Every row comes from one small tree of marks. The marks that hang from a mark follow it in brackets, in alphabetical order. Every link used is in the known rows. Which tree was each row made from?
Known rows:
belo[kupa vagup[ridep[reto[molu]]]]: [  0   3  -1   3  -3   6 -11   8   2   2   0  31  -5   1   6   0 -17   2
   3   2   1  21 -11  -4  26  -1  -5   2  -5 -12  -1  -3 -23   3  -3 -15
   2  -6 -11  -6   0   6  -5  15   1 -14  19  -6  -4  -3  18   5   4   1]
vagup[ridep[reto[kupa[belo] molu]]]: [  0 -20 -10   8  -9  13   1   8  16   4  16  19  -7 -21   4   0 -11   1
 -10   3  16   5  -8  -4  22  -1 -16  -6  -1   0   1  -6  -5   0  -8 -28
   0 -27   2   5  -2   1  -1   5   3  -2 -19  -9   2 -13   6   3  -4   3]
ridep[reto[kupa[belo molu[vagup]]]]: [  9  -3  -8  14 -22   3  -1 -10   6   5  10   2  -7 -20   5  10 -11  -3
  -3 -10  19  -1   8 -12  14  13   1   4  -4   0   9  -2 -21   5 -10 -29
  -3 -19  -8  10  -4   4   6  -7   4   8 -10  -5  -6   0  -4  -5  -2   6]
reto[molu ridep]: [  0   5  -9   1 -11   6   1  13   2  -2   8  -2 -15   5   0   1  18  -1
   7  -1   1   0  10  -5  -4   1  13  -4  -9   2   6  -5   1  -8  -8  -2
   6 -27  15   8  -9  -5   8  12   2  -7   6   2   0  -2  -3   1  -4   3]
molu[kupa vagup[ridep]]: [  4  -6  -3   8  -2  -2  -7  11 -16 -13   8 -12 -13  -5   1   7  -2   6
   3  10  -6  20  -8 -12 -10  -8 -22  17  -6   7  -9   2  11   3  -1  -7
  10 -12  -9   0  -2  -3  14  11   5 -10 -19  -2   6 -17  -3  -5   8  -4]
kupa[molu[vagup[ridep]]]: [  8   3  -3   4  -8  -7  -4  -3  -9  -5   7 -11 -18 -19   6   8   1   2
   2  -9   5  -6   2  -4 -11  -4 -19   1  -7   6  -4   3  12   4  -2 -14
   9  -7   1   3  -7  -1   2   8  -2   5 -12  -4  -3 -13   6  -2  -2  -2]
ridep[reto[molu] vagup]: [  7 -17 -11  10  -3  12  -6   0  23  11   7 -13 -12   2   1  -3 -12  -1
  -4  -3   5  10   7  -3  31  12  10   2 -11 -10   5  -7   5   0 -11  -8
  -6 -17  12   1   1   2   9   9   5  -5   6  -8   6   9  -6   1  -7   6]
ridep[reto]: [  1  -7  -6   7  -4   3  -1  -5   3   5   2  13  -4  -4   0   0 -16  -2
   2   3  11   3  -3   3  20   5   1   2  -5  -2   4  -6 -26   1 -10   3
  -3  -8  -5  -1  10   4  -2   2   2  -2   2  -6   1   4  -8   1  -2   6]
molu[kupa[reto] vagup]: [  7   6  -5  11   5 -10  -8  -3 -13  -9   4 -21 -24   9  -1  11   3   3
   9   1 -15  16   7 -14 -15  -5 -12  19  -6   7  -6   3  -2 -11  -7  -9
  17  -6  -5  -4 -15  -3  14   1   6  -4 -17  -1  -1 -10  -9  -7   6   3]
ridep[reto[kupa[belo molu]]]: [  5  -5  -7  13 -14  10   3 -10   8   9   9  10  -7 -23   3   7 -10  -4
  -4  -6  23  -5   4 -10  15  12   1   0   3  -1   9  -4 -21   5  -8 -27
 -11 -19  -5   9  -3   4   0  -9   3   4  -8  -7  -3   0   0  -1  -3   8]
reto[kupa[belo]]: [  3  -3  -2   4 -12   8   4   0  10   3   6  -2   8 -14   2   4   3   0
 -10  -5   8   0   6 -12   1   7   4  -1   7  -2   4   1   0   1   2 -29
  -4 -10  -4  10  -9  -1   5 -14   3   6 -11   1  -4  -3   5  -1  -1   2]
kuze[kupa]: [ -5  15   0 -19  -6   4   1   2   8  10   3  -4  15  -3 -12   2 -12   6
  -7   1   2   0  -2  -1   7   3   2  -2   7   2  -1  -2   2   0   2  -8
  -4  -4   2   2   2 -11   9  -1 -16   9   1  -4  -2   5  11   7   7  -2]
kuze[kupa ridep[reto]]: [ -6  -7  -3 -10 -12   5  -1  -3  -1  18  11   2  27  -5 -15  -2 -13  10
   2   0  14  -1  -7   2  27  17   7  -1   5  -2   4 -16 -21   2  -7  12
 -12 -16   0   4  13 -11   1   0  -9  10  -4 -11   1   4 -20   8   9   7]
belo[kupa[reto]]: [  3  16  -1  -1  23  -1  -5  -6  -8   3   0   0 -11   8  -4   4  -1  -2
   8  -1  -6   9   4  -4   0 -11  -3   1  -3  -3  -4  -1  -7 -12  -2  -3
   7   4 -18  -8 -11   1  -5  -1  -4 -14  13  -5 -13  -1   8   2   1   4]
kupa[belo[vagup] molu reto]: [  6  22   1   7  -4 -18   0 -23  -7   7   3   8 -17 -22   7  15  11   1
  13 -26   4  -9   9  -9  -3   7   0  -4   5  -6  -1   4 -11  -3   2 -36
   0  -4  17   4 -26   8 -10 -10   0  12 -14  -3  -6  -8  19  -4  -2   6]
molu[kupa vagup]: [  6   2  -1   7  -7  -3  -7   7 -11 -12   2 -19 -11   9   1   8   2   2
   6   7 -11  17   2 -15 -12   2  -6  21  -4   6  -3   3   3   2  -2  -9
   8  -5  -8   2  -5  -2  19   4   7  -6  -9   0   2  -6 -11  -7   7  -2]
reto[kupa[molu] ridep]: [  2   7 -11  11 -12  11   4  -3  -8  -1  13  -8 -15 -19   0  10  13  -1
  -3  -4  17 -13  12 -15 -20   3  10  -3  -2   3   9  -6  -5  -6  -6  -9
   2 -30  -4   8  -7  -7   8  -4  -3   1   2   5  -2  -3   1   1  -1   5]
molu[kupa[belo[vagup]]]: [ -1   8   3   8  -8   3   2   4  -7  -2   1   8   2  -4   2   8   7   1
  11   1  -3  15  -4 -15   1   9   4  13  10  -1  -1   4  -6   9   5 -23
 -11  -4   3   6  -8   3   5  -3   9  -5  -6   2   7  -6   6  -5   5  -1]
molu[kupa[belo reto] vagup[ridep]]: [  6   5  -4  10   3 -10  -4   1 -18  -8  12 -13 -15 -16   1  13   6   6
   9  -2  -6  19  -2 -14  -8  -8 -27  14  -5   7 -12   1   7  -4  -1 -24
  12 -15  -3   3 -16   0   9   2  10  -4 -35  -6   2 -23   0 -10   5  -1]
reto[molu]: [  1  -6  -2   0  -6   5  -3  10  19   0   2  -1 -14  13   0  -3   7  -1
   0   0  -7   0   4  -4   5   4   4  -1   0   1   5   3  10  -3  -4 -18
   3  -8  16   3 -11  -2   5   7   0  -3   0  -1   0   0   1   2  -4   2]
vagup[ridep[reto[molu]]]: [ -2 -19  -9   5   0   8  -2   8   9   2  11  18 -13 -12   2  -3 -13   1
  -5   7  10   6 -13   4  22  -5 -16  -5  -4   1  -2  -6  -5   0  -9  -9
   3 -20   4  -2   3   1  -4  14   0  -6 -11  -8   6  -9   4   5  -5   3]
kupa[reto]: [  1   5  -3   2  16  -9  -4 -12  -3   1   1  -2 -15   3  -3   5   2   1
   3  -7  -5  -1   6   0  -4  -7  -7  -4  -1   0  -3  -2  -7 -17  -5  -2
  12  -2   3  -6 -13   0  -3  -5  -5   2 -10  -1  -3  -3   1  -1  -2   6]
kupa[belo[vagup] molu reto[ridep]]: [  7  31  -4  10  -7 -16   2 -20 -19   5   8   7 -18 -28   7  19  20   2
  21 -26  11 -10  13 -11  -9   7   6  -5  -3  -6   4  -2 -16  -7  -1 -23
   3 -18  17   8 -23   5  -9  -6   1  10  -9  -1  -7  -8  15  -6  -1   6]
belo[kupa vagup]: [  1  17   6  -1  -4   0  -9   1  -6  -1  -8  17   5   9   4   1  -8   2
   7  -4  -7  18  -1  -6   9   3   9   6  -1 -13   1   1 -17   4   4  -7
  -2   9 -14  -4  -3   5  -1   4  -1  -8  28   2  -8   4  15   2   7  -1]

Write each row's tree:
[  4  10  -3  -2  16  -3 -11   4  -2  -3   3  -3 -21   8   0   4   1   2
   4  -3 -12  14   4  -5   3 -13 -14   1 -10  -1  -4   0   3 -13  -5 -16
  18  -4 -10  -6 -18  -1   1  10  -2 -14   5  -7 -13  -9   9   1   1   1]
belo[kupa[reto[molu[vagup[ridep]]]]]
[  2  10   1   2   0 -16  -1 -11  -5   4   5  17  -1 -20   7   7   1   5
   7 -18   2   7   0  -2   9  -2 -12  -5   3  -8  -7  -2 -11  -6   2 -25
   8  -6  11   0 -17   6 -11  -6   2   8 -21  -5  -1 -13  18  -3   0   1]
kupa[belo[vagup[ridep]] reto]
[  2  13  -1  -2  19   1  -7   2   4   2   1   0 -19  14  -4   2   3  -3
   7  -3 -10   8   6  -7   3  -8  -1   1  -2  -2   0   2  -1 -13  -5 -14
   8  -1  -7  -5 -18  -1  -1   4  -3 -16  12  -5 -14  -1   9   3  -1   5]
belo[kupa[reto[molu]]]
[ -1 -11  -3   6 -13   0  -8   5   9   2   2  29  -8  -6   7   0 -15   5
  -2  -3   6  12 -10   1  22   3  -6  -1  -1  -9  -1  -4 -20   2  -4 -14
   6 -13  10  -2   1   5  -3  11   1   2  -3  -3   7  -6  12   3   0   2]
belo[vagup[ridep[reto[molu]]]]
[  6 -19 -13  16  -4  17  -4  -5  17  12   9 -16  -3  -8   0   1 -22   1
 -14  -2  13   9   9  -7  23  10   7   3  -6 -11   5  -9  -4  -1 -11  -6
  -5 -19  -7   0   8   2  10  -6   2   2   4  -4   4   9  -7   1  -4   9]
ridep[reto[kupa] vagup]
[ -2   4   3   8  -4   5   1   7  -9  -3   5  12   1 -13   1   6   4   4
   7   5   1  15 -11 -12   2   3  -6  10   9  -1  -5   3   0  10   6 -23
 -10  -9   2   5  -7   3   0   3   9  -5 -14   0  11 -12   9  -4   5  -2]
molu[kupa[belo[vagup[ridep]]]]
[  9   0  -5   2   2 -14 -11  -3  11  -1   4 -12 -27  15   1   5   6   2
   3 -10 -13   5  14  -5  -4  -4  -7   2  -8   1   0   2   1 -20  -9 -17
  23  -7  13  -3 -22  -2   7   1  -1   2 -13  -4  -7  -4  -3  -4  -2   4]
kupa[reto[molu[vagup]]]
[  6 -28  -9  18  -6  14  -4 -10   1  12  13 -18   5 -13  -3   0  -3   4
  -5  -8  16  -5   5  -6  19  20   9   2  -2  -9   7 -16  -2   2  -9   6
 -10 -21   0   4   7  -1   0  -3   6   5  -5  -7   5   2 -30   2  -1  14]
kuze[ridep[reto[kupa[molu]] vagup]]
[ 11  23  -9   9  -1 -18  -4 -16 -22  -3  11 -20 -33 -13   3  17  16   2
  14 -19   4 -11  18  -8 -23  -4  -5   0 -16   4   0  -3  -7 -15 -11  -4
  21 -20   5   1 -19  -2   4   1  -2   5  -9  -2 -10  -7  -2  -6  -3   6]
kupa[molu[vagup] reto[ridep]]
[  6  11  -8   6 -22   2  -1  18  -7 -10  13 -16 -15   1   3   9  25   2
  14  -1  -4  15  12 -19  -8   8   8  13 -12   5   4   0   5  -1  -4 -21
   6 -31  13  15 -14  -4  21  14  12 -11  -5  -1  -1  -9  -8  -8   1   0]
reto[molu[kupa[belo] vagup] ridep]
[  4  21  -8   2  22   4  -4  -5 -17   2   6 -15 -10   0  -3   5   5  -1
   9  -5  -2  12   9  -6  -1  -9   4   0 -13  -7  -1  -8  -1 -13  -4   9
   6 -10 -16  -7  -8   0   0   2  -1 -18  20  -3 -11   1   6   1  -2   5]
belo[kupa[reto[ridep[vagup]]]]
[ -3 -11  -4  10  -8   4  -9   8   5   0   3  28 -11  -3   4   1 -13   4
   2   4   3  17 -13  -6  18   2  -6   6   2  -6  -3  -3 -20   2  -6 -17
   1 -15   7  -4   0   4   0  13   2  -3  -6  -2  11  -8  10   3   2   1]
belo[vagup[ridep[reto[molu[kupa]]]]]
[ 10  14 -10   9 -27   2   3  -3 -13  -4  16 -16  -6 -29   7  14  16   2
   1 -15  19  -7  18 -20 -17   9   8   1 -10   1   9  -4  -3   2  -3 -24
   4 -30  -2  18 -11  -3  12  -6   4   5  -6   1  -9  -8   0  -8  -1   3]
reto[kupa[belo molu[vagup]] ridep]
[  3  11  -7   9 -26   4   3   2  -5   0  11   5   9 -18   7   7  10   2
  -1 -11  13   5  10 -15  -4  11  17  -3  -2  -8   7  -8 -17  -2   2 -18
   1 -28   0  11  -7  -1   7  -9   5   5   1   6  -2  -4   6  -5   3   2]
reto[kupa[belo[vagup]] ridep]
[  4  25  -4   4  -7 -16   1 -12 -16   3   6  10   0 -16   6  10  15   4
  17 -21   4   4  10  -6   1   6   7  -3  -6 -10   1  -7 -24  -9   0 -13
   8 -16  13   5 -17   3  -5  -7   5   7  -8   2  -3  -4  10  -7   0   4]
kupa[belo[vagup] reto[ridep]]
[  5 -27  -6  12  -2   8  -5  -7  -5  10   9 -13  13  -5  -3  -5  -3   4
   3  -5  10   3   2   2  27  16   9   4  -7 -11   3 -18  -6   3  -7  22
 -11 -14   2   1  14   2  -3   3   9   3  -2  -8   7   3 -34   1  -1  12]
kuze[ridep[reto vagup]]
[ -2   6   0   2   0   4  -9   4  -8   2   0  34   2  -6   5   0 -21   2
   4   1   5  21 -13  -1  24  -2  -7   2  -5 -12  -2  -6 -28   6  -2  -6
  -1  -4 -19  -8   5   7  -7  12   0 -11  19  -4  -4  -3  17   5   6   0]
belo[kupa vagup[ridep[reto]]]
[  6 -10  -7   5 -13  -8  -8   2  -8  -5   9   0  -4 -13   6   3 -16   5
  -2  -1   6  13  -4   2  12  -4 -21   4 -17   0  -6  -5  -9   2  -7  -1
  15 -12 -10   0   6   3   6  11   5   2 -12  -7  -2  -9  -6  -4   2  -2]
molu[vagup[ridep[reto]]]
[  9  25  -8  10   7  -6   6 -19 -16   9  16 -21 -19 -34   1  15  23   0
  15 -24  13 -11  18 -10  -9   3   3  -7  -8  -4   2  -6  10  -7  -2 -18
  -2 -23  15   9 -20   3  -4  -6   3   3 -11  -5  -4  -8  10  -5  -8   7]
kupa[belo molu reto[ridep[vagup]]]
[  5  19  -6   4 -12 -12  -2  -5   0   3   8  10 -12  -5   6   8  19   3
  16 -21  -1   5  14  -9   4   6  11  -4  -5 -10   4  -5 -16 -12  -2 -27
  11 -22  24   7 -24   3  -2  -2   5   5  -9  -1  -5  -5  10  -6  -4   6]
kupa[belo[vagup] reto[molu ridep]]
[  3 -10  -4   6  -7   4  -9  19   7 -10  10 -10 -24   9   2   3   7   3
   0   8 -10  16  -2 -12  -4  -3 -14  13  -4   7  -3   5  18  -2  -5 -24
  13 -16   9   4 -13  -3  16  17   6 -11 -16  -3   6 -14  -2  -2   2   0]
reto[molu[kupa vagup[ridep]]]
[  8   9 -12  11 -20   2  -1  -2 -11  -5  14 -18 -16 -17   4  13  10   2
  -3  -9  13  -7  17 -17 -22   5   6   2 -10   1   9  -5  -5  -5  -6 -11
  11 -30  -5   8  -8  -6  16  -4  -1   4   0   5  -6  -4  -3  -4   0   5]
reto[kupa[molu[vagup]] ridep]
[  6  -4  -3   5 -12   2  -8  14  11  -9   4 -16 -22  19   1   5   9   1
   3   4 -15  16   5 -15  -6   4  -2  16  -3   7   1   6  12  -3  -5 -25
  10 -12  10   5 -13  -4  19  11   6  -9  -8  -1   2  -6  -7  -3   2  -1]
reto[molu[kupa vagup]]
[  7  -7  -7  11 -18   3  -4   6  11   0   8   2 -15   3   2   6  -4  -2
   8   1   2  16   2 -12  20  13   1  13  -6   1   5   0 -14   4 -11 -25
  -2 -18   3   8  -5   3  14   9  10  -6  -9  -8   0  -2 -10  -5  -1   3]
ridep[reto[molu[kupa[belo] vagup]]]
[  3 -28  -6  13 -17  10  -2   2  12   9  12   7   9  -2  -2  -4   5   2
   0  -4  14  -1   3  -8  25  21   9   3   2  -5  11 -13 -18   1  -9 -11
  -8 -24   7  11  -2  -2  -2  -2   8   4 -13  -8  -1  -3 -30   0  -1  12]
kuze[ridep[reto[kupa[belo] molu]]]
[ -2   5  -9   7  -5  13   2  19  -2  -6  11  -5 -22   9  -3   3  22  -2
  13  10  -4   7   5 -15  -9   3  10   7  -3   6   6  -3   4  -6  -5  -6
   2 -30  13   6  -9  -6  14  13   5 -15   2   2   6  -5  -5   0   0   4]
reto[molu[kupa] ridep]
[ -1   5   4  -1 -15  -6   1   0  -4   2   4  18  13 -23  10   2   0   5
   3 -10   6   8  -6  -2  12   5  -5  -2   3  -9  -4   0  -4  10   8 -23
  -3  -4   8   7  -5   7  -7   1   7   7 -12  -1   3 -10  17  -2   1  -3]
kupa[belo[vagup[ridep]]]
[  6  -6  -3   4 -13   2  -5  19   7  -9  10  -9 -16  -1   4   6  12   4
   3   4  -7  16  -1 -14   1   1 -13  12  -4   6  -3   5  18   3   0 -35
   6 -17  11   9 -17  -3  14  13   9  -9 -20  -6   4 -16   1  -4   0  -2]
reto[molu[kupa[belo] vagup[ridep]]]
[  7  20   2   0   1  -2  -6  -3 -11  -4  -1 -10 -12  -2   3   9   2  -2
   8  -4  -1   4   7 -10  -6  -1  -4   7  -8  -1   1   5   3   4   1 -14
   3   4 -20   1  -8   2   3   8  -1 -11  19  -5 -16  -2   7   0   2  -2]
belo[kupa[molu[vagup]]]
[ -1 -23 -12   9  -3  15  -3  10  16   3  14  17 -12 -13   2  -2 -16   1
 -14   7  14   6  -9  -2  18  -4 -16  -5  -1   1   1  -7  -8  -3 -11 -18
   4 -26   1   0   1  -1   0   8  -1  -3 -15  -8   4 -10   3   5  -4   4]
vagup[ridep[reto[kupa molu]]]
[  5  20 -10   9  12  -8   1 -17 -20   1  10  -7 -32 -16  -1  14  17  -2
  14 -13   7 -16  13  -6 -19  -6  -2  -6  -6   4   2  -5  -7 -16  -9  -1
  10 -20   9  -2 -17  -1  -5  -2  -6   1  -7  -2  -6  -8   3  -2  -5   9]
kupa[molu reto[ridep]]
